Each row comes from the steps of one walk. Every step used is in the known rows, and no mark comes twice. Write the walk behind each row, first mark first.
Known rows
T > A > C: [  4.1  10.5 -20.1   5.5   7.6   2.3  -3.7  -8.2  -2.5   2.8 -20.3  24.3
   6.2  15.6   2.4  -8.1   4.9   1.3   4.8 -32.6 -21.7  -7.0  15.6   0.7
  -9.1]
A > E: [  0.6  -5.7  -7.8   0.3  -3.7 -19.9  29.9   7.7  13.4  -2.0   4.3  18.0
   6.5   1.4   0.7  -5.0 -13.8  10.3   6.8 -18.0   9.9   1.0   8.3 -12.6
 -23.2]
K > Y: [  0.4   0.7  -8.7  -4.4  13.8  18.9  29.6  -4.5  -7.5   2.1  -4.2  -5.4
  20.0   1.5  -1.0  -0.5   0.5   2.4 -10.5   1.9   6.5  24.6  13.2  18.9
   8.8]
C > B > R > A: [  1.2   1.3   3.1 -11.9 -29.9 -23.7 -45.0  -7.1  16.9   1.5  -7.8 -17.5
 -58.6 -11.7   2.6  11.2  24.0   6.8  13.6  -4.8   3.6 -36.3 -24.6 -30.4
  24.1]
T > A: [ -0.7   7.3  -6.4  -3.8   3.7  -2.8   1.6  -2.6  -7.7   3.5 -11.1  14.0
  19.8  10.4   6.1  -6.3   8.1  -4.8  -2.5 -13.3 -20.2   0.2  11.8   1.6
  -7.1]
Y > A: [ -1.1   4.0  -8.9   7.3   6.2 -10.8  -5.2   9.6  -8.7   2.9 -17.7  13.8
  16.0   2.6   4.4   0.5   5.5  -4.1 -13.4  -8.3 -15.3   9.9  14.7  -4.4
   2.0]
R > B: [ 11.3   6.6   4.3   5.0 -17.3 -15.6  -0.8   4.9   9.7  -2.1  -0.6  -8.2
 -25.0  -9.1   2.3  -1.5   4.3 -17.3   6.8  -9.1 -13.0 -26.0 -20.7 -13.2
   7.3]
K > E > A > C > B > R: [-10.4   1.2 -16.8   0.7   9.2 -20.5  -1.6   1.5   4.4  -0.7  -3.3  -4.0
  28.3  24.0   4.1  -0.6   0.6   2.8  -7.6   1.0  10.8  16.3  23.7 -16.8
 -11.9]
B > R > A > Y > K > E: [ -4.1   2.9  -6.2  -2.2 -13.2 -10.7  31.1   9.2  11.1   2.0  -8.5 -19.2
   4.3   0.0   2.8  -1.1  14.9   9.5  -7.5 -16.8  15.5 -18.4 -10.8 -19.4
   9.5]
B > R > A > Y > K: [ -3.0   4.0  -2.7   0.5 -17.3  -8.2  27.1   7.0  13.3   2.6 -10.1 -19.5
 -10.1  -6.1   1.9  -1.0  18.1  13.5  -4.0 -18.3  14.9 -27.5 -16.7 -17.6
  11.9]
Y > K > E > A > C > B: [ -3.7  -3.1 -15.5   2.4  20.4   2.8  15.6  13.3   0.4  -1.1  -6.5   0.8
  65.9  25.0   1.9  -2.3  -5.8  13.7 -20.0  -2.8  11.7  33.9  24.4   3.4
   1.3]
B > R: [  2.0   3.7   8.8   1.0 -15.0 -16.0  -7.4  -1.0   8.5   2.6  -1.8 -17.6
 -33.2 -23.2   2.2   5.1  11.8  -3.5   2.6  -3.0   7.2 -22.2 -15.0 -15.2
   2.5]
K > Y > A > C > B > R: [  4.7   6.2 -20.7   5.0  11.2   6.1   3.0  -5.6  -4.8   4.4 -25.8   5.4
   0.5  -0.6   0.6   3.7   8.1   6.5 -10.3 -17.4  -5.0  13.4  17.9   6.3
  14.7]
Y > K: [  4.0  -3.2  -2.0   2.8  11.6  14.1  19.6  13.0  -1.0   0.1  -4.2  -0.6
  42.2   3.0  -0.5  -1.9  -4.0   9.3 -15.0  -4.9   6.9  18.9   4.8  12.1
   8.3]
E > A: [-16.5   2.1  -2.4   5.6   4.9 -10.5  14.1   5.1   1.9   0.9   2.0  -9.8
  21.9  16.0   3.3  -5.6   7.6   7.0  -8.0  11.9  13.4  12.4  16.0  -3.9
 -11.3]
A > E > K: [ -7.9  -9.8 -11.8  -5.0   7.0 -10.5  43.6  17.1  11.4  -0.3   5.7  20.1
   7.5  12.8   0.8 -10.4 -13.8  20.4  -0.4  -0.8  14.4  16.1  21.9  -5.2
 -23.8]
Y > K > E > A > C: [ -4.9  -2.4 -16.1   5.7  24.7   6.1  32.5  16.5  -1.5  -0.8  -5.1   0.6
  78.0  25.2   1.6  -5.6  -7.4   8.8 -24.1  -4.2  14.4  38.7  27.3   6.8
  -4.1]
C > A > Y: [ -6.2 -11.9  10.7  -0.4  -4.6   7.3 -18.7 -16.1   2.1   3.1 -14.8   2.4
  -6.6  -0.2  -0.4  -3.3 -11.2  50.1 -12.5  -7.7  11.0 -15.4   2.0  -8.1
  -6.5]
C > B > R: [  4.4  -0.2   7.4  -8.9 -22.7 -21.9 -54.6 -10.6  11.7   1.1  -6.3 -12.0
 -56.3 -16.3   2.5  13.2  14.4   9.6  13.8   0.6  -1.9 -29.4 -19.7 -21.6
  15.8]
C > B > R > A > E > K: [ -3.0  -2.7  -1.4 -14.1 -25.7 -26.4 -27.4   0.1  20.4   1.6  -5.4 -10.3
 -55.7  -5.8   2.7   6.7  19.7  15.8  12.2  -2.0   9.4 -28.6 -15.2 -30.8
  15.7]
E > A > Y: [-18.8   1.5  -9.3   8.2   9.3  -3.6  35.2   2.2  -1.3   0.0  -5.0  -1.0
  38.5  28.6   2.7  -9.2  -0.5  31.3  -9.0   2.3  10.1   9.8  21.0   5.2
 -18.1]
K > T > A > C: [  2.4  12.9 -18.4   0.5  20.6  20.6  33.0  -6.9   2.2   2.4 -20.5   8.5
  47.0   7.4   1.3  -8.1  -6.6   4.2   3.5 -22.3 -11.7  19.9  23.9  18.7
   4.1]

Which walk is each row?
[-13.0   1.5 -12.1 -11.8  28.1  26.1  46.0  11.0  -3.4   4.3  -8.2   3.7
  40.9  19.4   2.7 -12.2  -2.7  14.3 -11.0  17.6  -0.7  39.8  34.1  24.6
   3.3] | E > K > T > A
[  0.0   0.7 -18.7   1.4  15.8   0.9  41.3   5.6  -7.1   3.3 -14.2  12.7
  35.4   3.8   2.6  -2.4  -2.8   4.5 -16.6 -12.9   0.7  32.2  27.3   9.8
  -0.5] | K > Y > A > E
[-10.9   3.2 -18.5  -6.8  30.3  28.7  43.0   8.8  -0.7   4.0 -12.8   8.9
  33.7  21.5   0.8 -13.2  -4.6  17.3  -7.2   8.6  -1.6  35.2  36.1  24.1
   2.4] | E > K > T > A > C
[  5.4   9.0 -19.3   0.9   1.6  -2.6 -28.4 -13.5   0.8   2.5 -22.9  24.2
 -10.4  15.4   2.8  -3.4   8.1   6.6  10.1 -31.1 -25.4 -14.5  11.0  -5.3
  -2.2] | T > A > C > B
[ -7.2  -0.9 -18.3   3.5  16.3 -11.7  38.6  20.8   0.6   2.8 -15.7  24.9
  35.3  10.6   4.8  -7.5  -7.6  11.5 -13.5  -8.9  -4.0  29.4  34.4  -1.3
 -10.6] | Y > A > E > K > T
[  0.8   8.1  -6.3   3.8 -22.0 -15.2   2.3   0.4  19.5   2.7 -10.6 -18.1
 -44.3 -12.4  -0.5   0.8  22.8  -3.2   7.7 -23.3  13.7 -37.6 -19.6 -28.8
  11.5] | B > R > A > C
[ -0.3   3.5 -14.8   1.5  17.8  11.7  26.4   1.6 -13.4   4.2 -16.6   4.0
  32.1   3.0   2.0  -0.1   4.3  -0.5 -19.9  -3.5  -4.0  31.5  23.6  16.2
  10.3] | K > Y > A
[  1.1  -5.3  -8.3  -1.6  20.4   9.1  27.9  17.1  -5.0  -1.0  -0.9   0.4
  72.8  14.9   1.8  -1.9 -10.1   1.9 -23.4  -0.6   8.3  36.6  18.1   9.4
   2.8] | Y > K > E
[ -7.0  -4.0  -9.6   1.1  22.6   4.0  34.7  19.3  -4.1  -0.5  -0.2  -4.6
  83.8  22.8   3.5  -4.7  -6.3   6.3 -27.4   4.6  14.6  42.3  25.9   7.9
  -2.3] | Y > K > E > A
[ -0.5   7.9 -12.9  -6.2  16.2   7.1  51.7   0.9   5.1   1.9 -11.3   9.6
  59.0   5.1   4.2  -9.2 -11.2   5.1   1.5 -17.9  -6.0  25.8  25.3  13.3
  -5.7] | K > T > A > E
[ -1.8   6.1 -21.7   4.6 -10.5   1.3  13.4   2.1  15.5   0.2 -12.6  -0.7
 -16.5  15.1  -3.8  -6.0  16.7   1.1   6.9 -29.1   9.3 -23.1  -6.7 -19.7
  13.8] | R > A > C
[ -8.6  -1.5 -19.2  -4.9  21.0  14.9  15.7   8.3  -4.2   5.5 -17.2   5.1
  -6.3  12.6   0.5  -3.4   7.8  19.3 -15.2  12.2   3.3  27.7  29.5  12.4
  11.3] | E > K > Y > A > C > B > R
[ -8.5  -7.1 -14.3  -6.3  14.5  -1.3  61.8  16.1  13.1  -0.2   2.7  15.9
  28.4  11.1   0.5 -11.2 -18.3  22.1   0.2  -0.9  16.5  28.5  28.4   4.2
 -17.9] | A > E > K > T
[-12.0  -5.6 -11.7 -10.4  25.1  27.4  41.4  10.2  -7.7   3.7  -1.7  -1.1
  15.4  17.1  -0.8  -8.1   0.4  16.6 -17.1  25.8  11.4  38.4  28.9  24.0
   5.3] | E > K > Y
[ -6.0 -14.6   6.8  -1.2   5.3  11.8  -4.5  -8.1  -0.2   2.5 -15.2   2.8
  30.0   7.1   0.4  -4.0 -15.7  51.7 -24.3  -7.6  15.2   2.2  11.3  -3.9
  -4.9] | C > A > Y > K > E
[-13.9   1.0 -15.2 -10.0  30.7  30.0  56.6   9.4  -5.1   3.8 -11.3   7.8
  48.1  25.2   2.4 -14.1  -7.0  26.6 -11.5  13.2  -1.9  37.8  37.3  28.5
  -0.4] | E > K > T > A > Y
[ -1.1   4.6 -14.4   0.1  14.2  11.1  31.8   0.0 -11.5   2.5 -19.3  22.2
  55.5  24.4   5.4 -10.8  -2.1  23.8 -11.2 -25.6 -21.0   7.4  19.7  16.0
  -9.4] | T > A > Y > K
[ -7.9  -9.5 -15.9  -6.6  13.4  -1.3  58.3  15.0   7.6   0.8   3.3  17.2
  18.1  12.8   0.1 -10.5 -13.4  21.3  -5.6   0.1  17.7  28.7  28.3   4.9
 -19.0] | A > E > K > Y
[ -6.0  -1.3 -13.9  -4.9 -17.3 -18.2  39.8  13.2  19.1  -0.5  -0.2   1.4
   0.6  10.7   0.6  -7.8  10.1   2.0   3.9 -23.0  17.6 -13.3  -4.6 -27.1
  -0.6] | R > A > E
[  2.9   5.7 -24.1   8.0  20.6  15.0  22.5  -2.3  -9.7   3.7 -23.3  11.3
  22.3   7.0  -0.8  -1.3   1.6   3.7 -14.6 -16.8  -5.3  25.9  25.8  15.4
   8.9] | K > Y > A > C
[-10.0  -1.9 -22.3  -1.8  30.1  24.4  35.8  11.8  -9.3   4.9 -14.8  11.1
  17.2  21.0  -0.5  -8.5   1.4  16.8 -20.3  12.4   3.2  39.8  37.6  21.7
   5.6] | E > K > Y > A > C
[ -3.6 -14.9  12.1  -2.9 -12.2 -14.2 -18.1  -7.8  14.6   2.6  -4.6   6.2
 -16.7 -12.3   0.5  -2.8 -12.5  33.9  -7.2 -10.8  21.4 -12.2   2.9 -26.0
 -16.0] | C > A > E
[  5.6   7.0 -18.2  13.0  -1.1 -16.1 -37.2  -1.9   2.5   2.8 -30.3  18.3
 -24.9   0.0   1.7   5.1   9.2   6.0   0.3 -26.7 -17.7 -12.4   8.8 -16.0
   8.1] | Y > A > C > B > R
[  1.6  -0.1  -1.0  -9.1 -23.7 -15.3 -27.8  -3.9  14.7   1.1 -12.2 -13.5
 -36.3  -4.7   2.0   8.8  18.8  22.6   8.0 -10.9   4.1 -30.9 -20.7 -22.1
  23.9] | C > B > R > A > Y > K
[ 10.0   4.7 -13.3   7.0 -10.5  -8.0 -46.4 -15.4  16.2  -0.2 -18.0   6.7
 -58.5  -4.5  -3.4   6.6   5.5  14.8  19.4 -26.6  -3.4 -31.6  -8.4 -16.5
   8.5] | A > C > B > R
[ -4.6 -11.3   8.7   0.1   6.2  21.1   2.9 -10.4   2.9   3.3 -18.7  -1.0
  29.2  -0.1  -0.8  -4.6 -16.2  55.9 -20.0  -9.8  15.9   2.2   9.4   4.0
   1.6] | C > A > Y > K > T
[ -2.3   3.8 -17.7  -1.8  18.5   8.9  36.5   2.3 -13.4   2.1 -18.0  22.4
  70.8  30.5   6.4 -10.9  -5.4  20.3 -14.7 -23.8 -20.2  15.9  25.9  15.2
 -12.4] | T > A > Y > K > E
[  0.0   4.8 -21.4  -0.3 -16.7  -4.3 -10.4  -2.9  18.4  -0.2 -15.0   0.0
 -33.0  14.8  -3.4  -1.5  20.0   7.2  12.5 -27.2   5.9 -29.4 -11.5 -24.9
  21.0] | R > A > C > B
[ -8.9   3.6 -14.8  -9.9  20.9  19.7  24.2   4.6   4.1   4.6 -15.3   2.8
  11.1  13.4   1.9  -8.1   2.0  20.4  -2.6   8.4  -1.3  23.3  28.0  15.3
   8.0] | E > K > T > A > C > B > R
